Each row was made from one path, in order. Every step used is in the known rows, and no mark comes twice. Write each row's path.
Known rows:
vukob-sela: [ -5.0   5.0 -22.3  31.8  -0.6 -35.3  54.5  -8.5 -16.2  26.2  21.4 -31.6
   2.3 -21.1  -5.3  20.7  -3.8 -49.0   1.7 -14.4   4.2 -22.9  -9.3 -27.1
 -21.2  -6.6]
zosul-sela-vukob: [ -5.2   4.9 -13.0  30.9 -13.0 -19.1  33.2   6.1 -11.2   9.7  26.7 -28.4
  -5.3 -23.8 -13.4  18.2 -12.7 -54.8   6.8  -5.9   7.6 -17.8  -8.1 -12.5
   4.6  -9.7]
zosul-subo-zemeb: [  4.9   6.0 -19.6  25.0  -4.8 -48.1  17.9 -14.8 -20.0   3.8  17.0 -15.4
  11.4  -6.3   3.4  29.7  26.0 -48.8   8.3  -6.9  13.0 -35.8  -4.2 -19.5
 -21.1  -6.3]
salu-pafoleb: [  0.7   9.7 -28.7  23.6  -2.1 -31.6  33.7 -33.3 -34.5  24.6  11.0 -26.9
  -4.2  -6.5  -3.7  23.4   1.3 -52.9  -0.2  -6.9  11.4 -32.9 -12.1 -26.5
  -9.2 -27.6]
mizigab-vukob: [ -6.8   5.9 -17.6  33.2  -4.7   5.0  35.8  10.6 -22.8  14.7  12.2 -20.6
   2.2 -15.5 -13.7  23.0  18.5 -47.0   3.0  -8.3   1.9 -28.8 -15.1  -2.3
 -17.3 -18.4]
sogi-zemeb-subo-zosul-mizigab: [  3.1  13.9 -19.4   9.2  -9.7 -31.1  30.8 -20.5  -9.4   0.9   5.0 -17.0
   9.2  13.1 -17.0  13.3  19.6 -45.0   1.6  -4.5  15.0 -33.4   6.4 -13.3
   4.6  -5.7]
zosul-mizigab-vukob-gebig-gage-sogi: [ -9.1  13.4  -7.1  31.8 -14.2  22.8  15.8 -15.1 -10.9   1.5   5.6 -18.7
 -18.4 -22.6 -15.7   7.9   6.6 -42.4  26.2 -13.7  11.0 -23.0 -11.6  -5.5
 -13.4  -3.0]
gage-subo-zosul-mizigab-vukob-gebig: [ -4.8  10.3  -3.7  29.7 -12.6  -1.1  36.8 -32.9 -14.0  33.4   6.2   6.2
   0.0  -9.2 -17.6  22.1  -6.8 -45.0  13.1  -8.7  13.6 -26.7 -14.2   3.2
  -8.0  -0.3]
zemeb-subo-zosul: [  4.5   6.7 -10.6  24.8  -5.1 -28.6  33.1 -14.7 -12.4   6.2  12.5 -17.4
   8.8   7.0  -9.3  22.0  17.8 -49.7  -5.3  -9.6  18.9 -31.6   3.5  -9.3
  -4.9  -6.2]
vukob-gebig-gage-subo: [ -3.0  14.6   4.3  39.9  -7.7 -30.7  23.6 -31.4 -36.0  11.3   9.0 -22.4
 -10.7 -13.6  -1.5  15.3  -6.7 -39.5   8.9  -8.8  15.1 -26.4 -17.8 -16.0
 -12.3   2.9]
mizigab-vukob-gebig-gage-sogi-zemeb-subo-zosul: [ -7.5  12.2   5.6  16.6  -8.2   0.6  25.3  25.5  -5.0  -8.4  -7.3 -19.4
 -38.1   9.8 -19.1  -5.9  25.2 -34.7  10.6  -7.1  24.1 -22.6   1.4  16.4
  -5.4  -1.6]
zosul-sela-vukob-gebig-gage: [ -7.0   8.2  -1.5  38.1 -10.7 -19.1  21.6   3.0 -11.9  -3.5  21.1 -30.0
 -32.1 -28.7  -5.8  17.3 -14.6 -48.6  20.4  -6.8  18.1 -13.8  -8.2 -18.7
   1.2   0.4]
sela-vukob-gebig: [ -2.8  10.7 -10.5  28.0   0.2 -11.2  42.5 -18.8 -25.5   5.6  22.4 -14.3
 -20.1 -14.9  -3.5  33.1 -12.7 -43.6  11.2  -6.1  15.4 -22.3 -18.9 -11.0
 -15.1  -5.8]
zemeb-subo-zosul-mizigab-vukob: [ -2.5   6.0 -14.0  23.3 -12.4   1.1  25.5 -10.7   1.8   7.3   8.3  -9.8
   9.5   2.2 -20.9  20.1  23.9 -51.0   4.7  -8.9  11.7 -33.0   1.9  -2.5
  -3.9  -8.8]
gage-sogi-zemeb-subo-zosul-mizigab-vukob-gebig: [ -5.6  15.8  -8.9  10.0 -10.0   9.4  36.2  -7.4   3.7   0.2  -1.9  -2.4
 -18.2   9.7 -23.6   1.6  17.2 -40.0  12.5  -9.2  20.6 -27.8  -1.1  13.8
  -5.7   0.1]
mizigab-vukob-gebig-gage-subo-zosul: [ -6.7   6.7  10.0  36.6 -10.9  -9.3  24.8  -0.4 -23.2  24.7   1.3 -10.2
 -19.2  -9.4 -12.9  14.7   0.4 -40.3  11.4  -6.6  17.4 -21.9 -11.0   4.5
  -7.7  -2.2]
zemeb-subo-zosul-mizigab-vukob-gebig-gage-sogi: [ -5.3  10.6   1.9  25.7 -15.7  12.9  12.7 -13.8   6.5  -4.7   1.2 -11.8
 -19.6  -2.4 -19.1   4.6  15.9 -44.1  19.9 -13.7  23.1 -24.8   3.2   2.6
  -5.3   4.1]
gage-sogi-zemeb-subo-zosul-sela-vukob-mizigab: [ -9.3   8.2  -0.6   8.8 -25.8  -9.3  37.0  16.1  19.7   4.6  11.1 -23.4
 -21.9   4.7 -33.9  -6.6  -8.1 -57.1   1.4  -0.8  21.7 -15.8   8.8   3.1
  25.1   3.2]
gebig-gage-sogi-zemeb-subo-zosul-sela: [ -2.5  10.0   0.3  17.7 -20.6 -31.2  16.1  23.4   2.8  -6.4   1.6 -35.4
 -16.1   1.9 -21.1 -17.6  15.5 -47.4   4.0  -8.7  21.2 -18.9  16.2   0.0
  17.9  -0.5]
zosul-sogi: [ -3.8   9.9 -17.5  30.6  -3.4 -19.8  17.5 -32.6 -24.6  -2.2  17.1 -22.7
  10.5 -10.9   0.5  28.3  -6.7 -43.6   5.0 -15.1   4.1 -28.3  -9.4 -26.8
 -17.3 -15.5]
zemeb-subo-zosul-sela-vukob: [ -1.4   2.5  -3.5  24.5 -14.8 -29.2  29.8   6.9   5.8   2.9  22.3 -21.3
  -6.9  -3.7 -16.9  14.5  -4.0 -56.2   0.6  -5.8  20.4 -19.8   6.6  -4.1
  13.6  -2.8]
salu-gage: [ -4.7   7.9 -14.4  34.6  -4.7 -18.9  27.7 -21.7 -38.7  14.8  12.8 -13.7
  -1.4  -7.0 -10.0  31.5  13.3 -48.3   7.5  -6.7   8.7 -30.0 -14.1 -19.9
 -12.8  -9.8]
gage-subo-zosul-mizigab: [  3.1   9.6 -10.4  23.8 -17.7 -28.3  29.7 -47.2 -21.8  35.1  11.6  -8.2
  23.6  -5.5 -17.0  19.0  -8.9 -49.9   4.1  -7.9   9.0 -28.7  -5.4 -13.3
   5.6  -3.3]
gebig-gage-sogi-zemeb-subo-zosul-mizigab: [  0.8  14.6  -6.5   7.3 -19.8 -22.6  10.9 -11.7  -4.9  -7.6  -1.7 -29.8
  -4.7  10.3 -21.7  -7.8  18.5 -41.1   9.2  -7.1  16.6 -26.4  12.3  -8.1
  13.0  -2.1]
mizigab-vukob-gebig-gage-subo-zemeb: [ -7.2   8.8   6.7  30.2  -8.9 -20.0  17.4   1.9 -23.8   4.5  -3.0 -14.4
 -14.9 -13.7  -5.0   8.3  23.1 -45.2  16.0  -3.6  18.2 -23.8 -17.3   1.2
 -22.1  -0.2]

Write each row's path:
[  0.2  18.6  -3.3  11.4 -13.0 -18.4  18.1 -24.7  -3.8 -11.1  -2.2 -18.6
 -20.5   8.7 -15.3  -2.3  11.3 -38.3  16.7  -9.3  26.3 -25.4   7.5  -8.1
   3.7   7.1]
vukob-gebig-gage-sogi-zemeb-subo-zosul-mizigab
[ -0.4   7.3  -7.9  24.0  -5.5 -29.2  14.3 -31.8  -7.7  -8.7  12.9 -15.7
   9.3   9.3  -3.1  24.7   1.5 -45.2  -1.1 -14.9  16.2 -30.3   5.4 -18.9
  -8.9  -8.6]
zemeb-subo-zosul-sogi
[ -2.1   7.9   8.2  41.8 -16.1 -37.1  23.1 -15.0 -14.5  22.7   9.7 -16.2
 -13.3 -18.5  -8.6   8.9 -16.4 -49.2  12.6 -10.3  24.4 -17.1  -1.4 -11.3
   7.2   7.9]
vukob-gebig-gage-subo-zosul-sela
[ -3.2   3.7   1.4  32.4 -12.3 -21.6  23.3   7.4  -5.7   8.0  17.9 -21.2
 -32.2 -22.5 -10.3  19.8 -18.6 -49.9  20.7  -6.0  25.2 -10.2   2.2 -13.5
   9.8   1.3]
subo-zosul-sela-vukob-gebig-gage
[ -2.1   9.8 -16.6  12.7  -3.8 -29.5  25.0 -12.7 -23.0   4.9   5.7 -17.2
   1.1   4.6  -7.7  21.1  -4.6 -38.1   4.3  -8.6   9.4 -24.3   1.6 -16.3
  -4.0 -16.9]
subo-zosul-sogi-zemeb
[ -9.5  10.3  -1.5  35.2  -7.7  17.6  23.4   7.1 -18.2   2.2   5.3 -22.1
 -27.4 -19.8 -12.0   7.7  10.4 -40.3  18.1 -12.8  13.6 -20.9 -13.7   2.9
 -19.0  -6.0]
mizigab-vukob-gebig-gage-sogi
[ -9.8   6.4 -19.3  11.2  -8.4 -23.1  48.0  13.0  10.5  16.9   4.2 -20.1
  -7.2   3.6 -24.1   5.3  16.9 -44.1   3.6  -7.6   7.3 -26.1   4.1  -8.0
  -7.3  -5.0]
sogi-zemeb-subo-zosul-mizigab-vukob-sela
[ -5.8   9.4   3.5  14.6 -16.7 -17.2  27.1  23.1  -4.2   4.2   8.2 -25.2
 -44.6 -12.8 -19.8  -3.6 -18.0 -42.2  21.5  -4.6  24.7  -5.9   4.3   3.2
  16.9   1.1]
subo-zosul-sela-vukob-gebig-gage-sogi-zemeb
[ -6.7   0.4  -8.6  27.7 -21.5  -7.7  38.4   4.5   7.4  25.8  22.3 -17.8
  -9.0 -19.0 -25.3  23.0 -19.7 -64.6   8.3  -1.5  17.1 -14.4   2.4 -16.5
  17.8  -3.0]
subo-zosul-sela-vukob-mizigab
[ -3.8  11.9  -4.3  14.1 -11.0 -40.4  23.8 -25.2 -28.9  16.6   3.1 -13.1
   6.5   9.1 -10.1  11.7 -16.5 -35.9  -1.4  -7.2   7.0 -25.3  -4.9  -8.3
   1.2 -11.2]
gage-subo-zosul-sogi-zemeb
[ -5.0  11.6   2.6  26.0  -9.8  -1.4  22.7 -10.4 -21.9  -2.5  15.6 -26.6
 -33.4 -17.3  -8.2  11.6 -14.1 -39.8  19.5  -8.8  17.4 -15.5 -12.6  -6.0
  -6.8  -1.8]
sela-vukob-gebig-gage-sogi
[ -4.2   7.0  12.6  27.0 -18.0 -15.7  17.4   3.3  11.6  -9.9  15.1 -23.0
 -37.0  -8.1 -14.7  -0.5 -12.0 -49.6  15.8 -10.8  31.4 -11.9   8.0   1.5
  12.1  10.0]
zemeb-subo-zosul-sela-vukob-gebig-gage-sogi
[ -6.1  13.7  -5.5  18.1  -8.5  -6.5  19.1   3.4  -3.6 -10.8  -5.3 -15.1
 -25.3   6.0 -17.5   9.5  26.1 -37.5  16.6  -3.4  20.5 -28.5   2.3  -4.4
  -3.1  -1.2]
sogi-zemeb-subo-zosul-mizigab-vukob-gebig-gage
[-10.7  19.6  -4.3  18.4 -12.6   8.7  16.2  -1.7  -3.7 -21.4  -4.1 -24.0
 -28.2   0.4 -18.4  -7.4  24.3 -35.3  18.2  -8.4  14.7 -28.3  -6.8   1.9
  -9.2   1.0]
zosul-mizigab-vukob-gebig-gage-sogi-zemeb-subo
[ -4.7  14.4 -13.6  15.5  -4.3  -3.8  38.2  -6.0  -1.4  -0.6  -0.5  -2.9
 -15.2   9.3 -18.3  15.9  21.9 -40.2  10.4  -5.0  20.0 -31.4  -2.7   2.2
  -8.7  -2.9]
sogi-zemeb-subo-zosul-mizigab-vukob-gebig
[ -2.0   8.0  13.8  27.0 -12.9 -28.6  24.7 -18.1 -26.5  19.6  11.4 -14.4
 -25.2  -7.5  -9.5  18.8 -22.6 -40.0  12.3  -2.4  21.0 -16.4 -10.2  -4.9
   4.1   2.0]
sela-vukob-gebig-gage-subo-zosul
[ -2.9  13.4   9.1   7.0 -10.2 -18.9  24.4   6.4  -8.0 -13.7   3.1 -23.5
 -43.7  12.4 -15.6  -1.6   1.1 -34.6  11.3  -2.9  27.8 -17.1   2.5   6.7
   6.2   2.6]
sela-vukob-gebig-gage-sogi-zemeb-subo-zosul
[ -8.5  13.1  14.0  13.4 -11.4 -36.9  10.9 -19.2 -25.9   0.3   3.3 -16.2
 -34.1   4.9  -7.1  12.4 -33.1 -28.2  15.0  -2.0  16.5 -14.8  -7.7  -8.7
   4.8  -2.7]
sela-vukob-gebig-gage-subo-zosul-sogi-zemeb
[-12.3   1.3 -19.8  33.8  -1.9 -11.3  53.7  18.2 -10.0  28.6  16.4 -27.4
  -5.9 -22.7 -13.1  17.9   5.6 -47.5   3.5 -13.0  -0.8 -22.3 -13.2 -12.3
 -25.2 -12.3]
mizigab-vukob-sela
[ -2.7  10.7   0.6  35.5 -14.5 -33.3  16.4 -18.6 -37.0  14.6   9.7 -32.4
   5.7 -12.1  -7.7   9.1   0.7 -43.2   1.7  -6.5   5.4 -27.4 -13.2 -16.5
  -3.0  -5.9]
gebig-gage-subo
[ -5.0  11.4   4.0  16.8 -15.0 -44.2   4.5 -15.6 -29.9   7.6  -1.5 -26.3
  -3.8   5.9  -9.5   5.3 -11.8 -32.8   4.7  -5.4   8.1 -22.2   0.2 -15.5
   6.2 -10.2]
gebig-gage-subo-zosul-sogi-zemeb
[ -5.9  16.3 -14.1  17.1  -2.3 -33.7  17.6 -20.0 -18.0 -24.7   7.5 -27.5
   1.0  12.2  -2.1  12.6  10.3 -36.9  -2.9  -9.9   7.4 -33.8  -4.4 -19.1
 -12.8 -11.6]
zosul-sogi-zemeb-subo
[ -3.2   5.6   7.4  31.9 -12.3 -28.1  18.9   4.0   5.6 -10.2  16.6 -23.1
 -32.6  -8.6  -9.4  14.2  -7.1 -50.1  14.2  -6.6  30.7 -15.6   6.5 -10.4
   9.7   7.1]
zemeb-subo-zosul-sela-vukob-gebig-gage
[  4.8   7.7 -22.5  22.8 -11.3 -16.6  31.0 -34.3 -16.0  23.4  14.0 -12.4
  18.7 -10.1 -14.3  29.0   2.5 -51.9   9.6  -9.6  11.2 -27.9   1.4 -20.9
   0.2  -9.2]
subo-zosul-mizigab
[-10.1  14.1   1.0  38.2 -15.0  -0.7  16.5 -27.0 -22.4  12.0   5.0 -14.8
  -9.4 -18.7 -12.6  13.1   1.1 -41.2  19.0  -7.9   8.0 -27.3 -19.8  -9.5
 -11.7   0.3]
zosul-mizigab-vukob-gebig-gage-subo
[ -0.1  15.6   2.8  14.9  -7.1 -23.4  25.1  -1.1 -11.5 -10.2  -2.4 -22.4
 -29.8  11.9 -11.2  -3.0  14.4 -35.9   8.5  -9.0  28.6 -23.5   5.4   0.7
  -1.7   3.6]
vukob-gebig-gage-sogi-zemeb-subo-zosul
[ -4.2  12.0   1.8  11.7 -12.7 -20.8  40.7  10.0   8.1  -4.7  11.7 -13.8
 -35.9   4.2 -19.5  -3.7 -10.6 -45.2   8.6  -6.6  28.9 -14.5   3.6  13.2
  11.6   6.0]
gage-sogi-zemeb-subo-zosul-sela-vukob-gebig
[ -4.1   5.0   6.4  27.6 -18.1  -9.4  22.3   6.0   0.0   8.3  16.3 -21.1
 -35.7 -22.3 -15.5   5.4 -23.7 -49.6  22.4 -10.3  26.4  -6.2   3.8  -1.6
  12.4   3.5]
subo-zosul-sela-vukob-gebig-gage-sogi
[ -4.3   9.5  -2.7  30.3  -9.9   1.0  13.6 -13.4   0.9  -6.5   3.0 -11.9
 -16.3  -3.0 -13.6  19.2  20.5 -44.8  18.0  -9.3  22.6 -28.5   1.5  -9.9
  -7.8   1.5]
zemeb-subo-zosul-mizigab-vukob-gebig-gage
